Each row comes from the steps of one walk. Every step used is in the known rows, and no mark comes twice. Write the walk behind each row, first mark first.
In the rows, 128 means zero.
Known rows:
dufa/dapekup: [109 189 134  88 142  92 117  79 157 148  91  78 147 141 145 109 158]
dapekup/sikun/gakuvol/dufa: [154 109 130 107 100 155 182 101 148 158 134 171 136  99  76 178  95]
fufizo/gakuvol/dufa/dapekup/sikun: [109 119 147 107 203 171 143 102 164  94 143 145 115 142  64 153 117]
dufa/dapekup/sikun/gakuvol: [170 185 149  67 136 138 150  44 120 147  97 146 124 197  77  99 121]
gakuvol/dufa/dapekup: [112 122 122  92 139 114 120 117 179 145 115  66 140  75 118 161 150]
pabu/fufizo/gakuvol/dufa/dapekup: [ 79 113 123 135 175 176 102 139 122  91 174  85 118  98 115 130 156]
pabu/fufizo/dapekup: [111 160 123 167 116  96 143 157 131 130  90  93 126  95 198 143 167]
fufizo/pabu/sikun/gakuvol/dufa/dapekup: [138 132 106 101 143 158 119 120  82 118 102 120  94 124  67 123 139]
pabu/dufa: [100 131 126 153 107 112 140 144 142 153 100 109 148 113 182 145 129]
dapekup/dufa: [118 142 149 150 109 103 158 116 174 143  80 127 171  88 133 153 125]
sikun/gakuvol/dufa/dapekup/fufizo: [169 104 117  82 104 131 120  96 160 167 186 108 115 117 117 136 119]
gakuvol/dufa/dapekup/sikun: [139 101 156 109 150 119 144 120 173 127 101 128 139 120  80 162 117]
dapekup/fufizo/pabu/sikun/gakuvol/dufa: [135  79 109 161  80 138 139 164  96 135 167 173 118 112 131 150  96]
sikun/gakuvol/dufa/dapekup/fufizo/pabu: [167 114 109  90 108 146  93 141 114 136 165 130 133  97 111 106 127]
dufa/dapekup/fufizo: [125 151 139 113 119  72 106  99 166 153 145 102 150 163 177 101 131]
sikun/gakuvol/dufa: [134 130 100  89  89 149 156  97 158 174 147 110 139  56 117 172 129]

Write each row's walk:
[140 127 147 200 117 111 161 169 141 113  65 121 128  78 159 155 150]
pabu/fufizo/dapekup/dufa
[177 153 141 115 141 172 118 126  51 111  71 174 119 187  82  75 116]
fufizo/pabu/dufa/dapekup/sikun/gakuvol
[ 82  86 114 152 130 144 140 142 187 125 221 138 139  88 164 173 108]
dapekup/fufizo/gakuvol/dufa
[ 86 138 115  89 192 161 118  97 174 112 155  86 113  99 105 146 150]
fufizo/gakuvol/dufa/dapekup
[113 139 141 157 131  82  95 147  93 106 111 142 129 195 160  80 123]
dufa/dapekup/fufizo/pabu/sikun
[132  94 122 126 123 107  83 180 136 117 147 113 157  81 142 123 129]
gakuvol/dufa/dapekup/fufizo/pabu
[152 159 126 122 115 119 105 106  65 125 133 157 104 211 127  69 123]
dufa/dapekup/fufizo/pabu/sikun/gakuvol
[141 118 117  96 137 143 149  78 130 150 123  95  80 138  73 155 132]
pabu/sikun/gakuvol/dufa/dapekup
[115 183 108 130 101 136 141 108  63 135  90 155 124 154 129 105 132]
fufizo/pabu/sikun/gakuvol
[ 96 167 133 114 167 124 107  86 164 115 183 120 123 189 163  87 134]
dufa/dapekup/fufizo/gakuvol
[156  83 124 120 109 127 140  98 134 151 176 127  82 158 108 147 102]
pabu/sikun/gakuvol/dufa/dapekup/fufizo
[100  88 152 153 185 183 127 147 107  77 164 142 122 139  78 136 119]
pabu/fufizo/gakuvol/dufa/dapekup/sikun
[175  94 127 155 111 161 179 156 119 126 124 164  94  87 104 183 118]
pabu/fufizo/dapekup/sikun/gakuvol/dufa
[119 104 124 191  90 104 105 210 109 125 128 156 165 116 210 109 108]
dapekup/fufizo/pabu/dufa
[121 154 124 130 147 125  88 166  89 107  65 103 144 132 154  86 153]
fufizo/pabu/dufa/dapekup
[123 159 132 122 123  87  80 146 117 119 122 124 164 151 172  74 142]
dufa/dapekup/fufizo/pabu
[130 139 153 183 123 103 168 162 119 115  75 153 122 137 162 148 131]
pabu/fufizo/dapekup/sikun
[131 144 118 159  77 120 132 130  72 138 145 184 126 174 160  99 105]
dapekup/fufizo/pabu/sikun/gakuvol
[118  72 129 163 132  99  99 184 116 104 135 134 119 126 129 129 115]
gakuvol/dufa/dapekup/fufizo/pabu/sikun
